(in the rows, 128 means zero)
Known rows, with every step that occurs:
rotol -> bufa: [ 87 116 120 142 154 146  92 143 111 147 123 153 131 142 120  99 134 154
 129 121 126 151 172 114 118 128 187 120 133 102 112 137]
deko -> bufa -> nezi -> pezat -> rotol: [ 84  86 119 140 153 131  91 131 119  82 158 201 146 125 146  96 126 151
 181 135 122 156 160  91 147 102 172  96 168 104 124 185]
zigol -> pezat: [ 69 120 132 135 142 154 106 115 137 108 108 165 151 141 120 110 159 120
 156 107 143 139 166 139 111 110 145 106 142 142 134 146]
deko -> bufa -> nezi -> pezat -> manos: [ 38  96 113 141 149 136 117 132 103 104 143 177 126 136 152 103 145 143
 181 165 151 123 149  93 149  96 192  75 181 124 125 205]
rotol -> pezat -> manos: [ 59 104 135 135 144 160 136 111 122 122 138 150 127 133 133  96 152 139
 155 116 152 135 151 122 128 122 180  90 149 124 144 156]
manos -> bufa -> rotol -> pezat -> nezi: [ 90 103 131 125 176 147 101 122 115 113 173 127 149 120 177  90 140 183
 149 119  96 199 153 134 103 103 212  99 148 143  91 196]
nezi -> pezat -> rotol -> bufa -> luvuk: [ 96  45 117 156 176 121 104 134 122 125 127 185 120 154 126 116 104 179
 140 119  99 183 141 108 135 144 222 120 119  89  84 122]
bufa -> luvuk -> gipogi -> padubo: [ 56  72 124 156 115 125  85 129  84 121 160 161 110 148  82  67 152 131
 116 146 130 122 139 164 106 137 206 158 136 105  88 103]
nezi -> bufa -> deko: [ 84 139 140 144 135 144  85 125 100 131 150 149 120 138 125  59 125 146
 140 124  95 134 169 149 112 124 143  91 131 125 118 161]
luvuk -> gipogi: [ 59 119 126 135 117 156  93 114 104 113 143 158 129 132  83  75 149 139
 120 139 133 145 164 130 114 120 166 138 156 109 138 147]
nezi -> pezat -> manos -> bufa -> luvuk: [ 41  65 123 149 179 112 138 124  84 111 128 163 106 139 137  95 141 142
 135 140 115 147 123 123 124 138 237  92 143 102  80 166]
vake -> luvuk -> bufa: [ 71  85 128 135 130 144 123 142 111 109 105 194 110 118  99  99 138 150
 115  88 112 148 194 117  87 126 208 129 121  94 131 118]
gipogi -> luvuk: [ 65 115 125 140 144 134 106  97 116  98 114 160 133 130  89 101 134 156
 133 104 122 155 168 127 112 102 155 109 174 110 127 143]
bufa -> nezi: [ 63 134 131 138 137 139  93 139 130 122 147 160 150 107 130  97 140 147
 140 138 116 139 181 132 101  92 150 111 152 103 128 170]
manos -> bufa: [ 76 127 131 134 171 136 107 128  94 108 140 159 137 117 122  72 146 130
 124 115 105 149 168 128 102 127 187 113 143 103 107 161]
pezat -> rotol -> bufa -> luvuk -> vake: [102  61 113 162 133 134  96 171 112 141 150 190 115 126  99  97 122 165
 106 104  95 180 134 123 110 137 213 120  93  79  99 105]
rotol -> bufa -> nezi: [ 78 131 124 142 146 143  77 157 130 149 143 149 147 119 132 112 124 177
 124 137 118 150 181 124 112 103 184 106 140  94 112 154]
nezi -> pezat -> manos -> bufa -> rotol: [ 54  93 116 136 185 124 127 109 100 117 161 155 122 121 138  87 157 168
 148 162 132 167 133 125 116 101 226  72 159  98 104 206]
vake -> luvuk -> bufa -> rotol -> pezat -> manos: [ 66  66 125 136 128 157 133 128 128 133 145 177 109 113 128 123 148 188
 129 109 140 168 167 138 100 111 239  86 120 106 144 147]
vake -> luvuk -> gipogi -> padubo: [ 61  63 131 131 120 141  87 118  89 100 151 169 113 137  81  63 155 162
 123 124 140 118 165 150  99 125 196 158 150 104 123  85]
gipogi -> luvuk -> vake: [ 64 118 114 146 119 137 117 116 109  98 131 169 135 110  59  77 146 160
 121  97 116 162 160 112 107  98 172  97 147 103 129 144]
deko -> bufa -> rotol: [ 78 112 112 148 160 141  78 134  90 126 159 177 133 143 137  95 149 131
 169 145 136 151 167 127 119 107 181 107 155 124 112 198]
nezi -> pezat -> rotol -> bufa -> luvuk -> gipogi: [ 86  40 114 151 141 132  83 125 112 124 141 175 120 156  96 107 110 192
 115 136 113 188 130 114 142 148 226 135 129  85  96 110]
deko -> bufa -> luvuk -> vake: [ 67  82 109 163 131 128  98 167  62 115 139 194 115 140 107  79 144 111
 148 124 116 142 149 112 123 140 201 112 114 125  93 158]
deko -> bufa -> nezi -> pezat: [ 60 112 115 140 158 131  93 135 102  94 138 178 147 133 144  96 131 150
 184 152 129 142 174  84 144 103 179  94 166 124 110 204]
pezat -> nezi: [ 60 101 124 129 143 151 114 132 126 104 119 147 129 138 150  83 150 131
 143 117 101 149 159 112 100  96 158 134 167 137 113 164]
manos -> bufa -> nezi -> pezat: [ 63 127 128 133 175 117 106 129 113  92 155 156 157 100 134  85 132 173
 143 145 103 161 171 110 117 103 201  90 151  96  96 192]
serofe -> tudu: [ 61 124 135 132 129 144  92 144 121 132 129 173 132 130 151  86 147 140
 142 108 125 133 175 132  99 146 161 132 155 118 127 172]
nezi -> pezat -> rotol: [ 84  81 126 136 163 138 125 107 133  86 138 188 133 129 119  79 133 148
 164 115 116 168 155  96 132 115 166 118 150  97 125 156]
pezat -> rotol -> bufa: [114  91 124 141 157 148  93 139 128 132 139 177 127 137 121 100 126 162
 125 105 115 168 158 116 120 127 181 123 137  83 124 118]
rotol -> pezat -> nezi -> bufa: [104  98 140 132 160 155  97 130 125 117 156 125 123 144 162  86 138 183
 153 120  94 153 162 106 122 118 187 113 146 171 108 169]
zigol -> tudu: [ 81 119 114 136 175 148 102 122 117 113 128 159 129 144 128 110 136 124
 155 113 114 109 175 112 133 124 159 120 131  96 117 168]

Rows:
[ 58 137 121 145  83 146 120 111 113 108 106 167 129 122  87  82 120 140
 116  70 106 171 172 140 109 107 170  88 138  98 128 144] : gipogi -> luvuk -> bufa -> deko
[ 86 118 131 140 157 153  98 110 128 128 165 149 151 122 132 103 138 166
 164 122 128 182 171 137 115 113 179  99 131 122 123 184] : bufa -> rotol -> pezat
[ 89 108 124 144 159 151  77 120  96 121 169 166 146 144 144 102 137 150
 189 127 142 173 169 119 136 123 190  93 143 144 116 198] : deko -> bufa -> rotol -> pezat
[ 65 140 124 142  91 156 126 139 112 125 119 173 128 120 115  65 133 108
 125  86 109 159 179 134 105 117 167 101 111  99 125 152] : luvuk -> bufa -> deko
[ 33 112 127 132 150 136 143 103  87 101 137 151 123 131 145  58 136 131
 155 122 116 149 135 128 128 119 186  60 149 106 111 178] : nezi -> pezat -> manos -> bufa -> deko
[ 56 123 123 135 155 129 111 125 133 102 141 163 152 110 131  94 132 167
 163 147 119 151 178 104 126  94 170 101 153 108 116 190] : bufa -> nezi -> pezat
[ 94 123 136 135 180 143  96 114 104 121 182 145 155 110 138  93 136 172
 146 121 108 189 164 143 109 124 210  89 128 114 102 190] : manos -> bufa -> rotol -> pezat
[ 71 100 122 154 150 120 113 162  71 115 151 175 126 109  98  70 143 136
 102 116  88 159 144 132  93 139 220 106 100  98  80 147] : manos -> bufa -> luvuk -> vake
[ 92 100 133 147 163 147  96 120 120 153 192 140 115 132 139 103 152 194
 148 156 140 149 146 140 121 110 211  74 143 134 126 194] : nezi -> bufa -> rotol -> pezat -> manos
[ 81  85 109 163 133 132 100 171  94 154 134 168 119 134  93  93 127 166
 109 117 106 162 149 118 110 138 225 116  88  98  86 125] : rotol -> bufa -> luvuk -> vake
[ 75 120 111 150 120 136 102 121 128 126 134 172 128 110  77 115 142 174
 110 110 122 189 171 131  94  85 214 103 150  88 122 168] : gipogi -> luvuk -> bufa -> rotol
[ 92  93 121 136 142 145 107 114 123 119 131 170 136 145 137  79 103 165
 161  99 105 189 150 112 140 125 168  89 125  91 115 138] : nezi -> pezat -> rotol -> bufa -> deko
[116 118 138 146 169 147  77 122 120 144 189 143 135 129 131  99 136 201
 153 148 117 169 169 135 117 120 197  91 127 139 115 192] : nezi -> bufa -> rotol -> pezat
[ 70 101 135 151 175 118 102 141  80 117 132 165 121 128 125  92 131 129
 117 119  89 150 153 149  95 146 206 118 127  99  78 147] : manos -> bufa -> luvuk
[ 76  84 119 139 138 144 108 147 116 128 134 193 117 108 110 110 145 171
 120 111 111 173 189 134  80 105 220 120 119  88 127 146] : vake -> luvuk -> bufa -> rotol
[ 71 103 118 146 120 163 133 130 133 143 162 158 120 112 124 109 156 156
 131 123 152 172 155 128 112 103 233  85 128 104 136 183] : luvuk -> bufa -> rotol -> pezat -> manos
[ 89  64 136 147 131 148  72 129 103 126 166 128 110 157 132  98 127 197
 117 145  93 165 139 133 122 142 214 132 138 167  92 141] : rotol -> pezat -> nezi -> bufa -> luvuk -> gipogi
[ 64 147 137 133 143 141 104 122  82 111 142 151 144 120 133  56 127 120
 135  98  94 155 163 155 101 127 159  87 131 108 106 161] : manos -> bufa -> deko
[ 48 127 133 134 153 133 110 143 109 122 161 154 131  97 146  98 154 147
 113 146 123 128 151 145  97  92 193  76 166  91 125 172] : pezat -> manos -> bufa -> nezi
[ 71 144 136 134 162 131  91 143 109 112 159 157 150  95 134  90 138 156
 117 135 101 149 176 139  95 102 183 100 148  97 109 173] : manos -> bufa -> nezi
[ 43  68 112 153 155 112 150 143  75 107 144 171 110 120 106  70 153 148
 123 136 114 153 117 112 119 132 248  79 117  95  84 166] : nezi -> pezat -> manos -> bufa -> luvuk -> vake
[ 35 105 121 138 146 133 132 122 136 114 142 160 130 115 138 100 148 158
 158 162 139 135 151 107 130  83 178  83 170 101 133 187] : bufa -> nezi -> pezat -> manos
[ 59 104 131 134 103 152 123 136 106 111 106 189 116 118 115  81 124 136
 128  71  99 156 192 141  93 124 177 104 106  96 137 118] : vake -> luvuk -> bufa -> deko
[ 92 114 145 131 131 159  97 122 118 121 157 119 129 147 175  70 120 172
 160 104  81 163 159 133 122 118 158  90 135 175 111 166] : rotol -> pezat -> nezi -> bufa -> deko
[ 98  97 128 134 160 148  73 132 145 132 149 139 130 149 161 120 162 184
 146 149 110 165 148 147  94  78 176  99 153 181 107 187] : zigol -> pezat -> nezi -> bufa -> rotol
[ 86  71 131 162 129 120  61 138  77 136 180 153  97 155  84  62 147 164
 101 165 120 114 135 163 108 142 223 150 132 117  82 110] : nezi -> bufa -> luvuk -> gipogi -> padubo
[ 82  89 132 159 137 132  62 135  86 138 163 157 102 150  90  92 137 172
 101 161 106 137 149 148 108 148 201 135 132 122 100 136] : nezi -> bufa -> luvuk -> gipogi
[106  60 124 158 161 133  87 150 120 143 130 184 116 145 126 121 113 160
 116 108 100 171 145 133 113 143 203 129 118  81  98 106] : pezat -> rotol -> bufa -> luvuk
[ 80 122 111 148 127 145 107 146 126 138 148 175 128 108 105  95 152 145
 118 128 122 176 177 130  92  97 212 116 122  92 118 184] : luvuk -> bufa -> rotol
[ 62 126 115 144 125 133 124 147 141 108 134 173 141  99 116  92 136 164
 132 132 119 165 185  90 122  92 209 105 131  91 116 188] : luvuk -> bufa -> nezi -> pezat
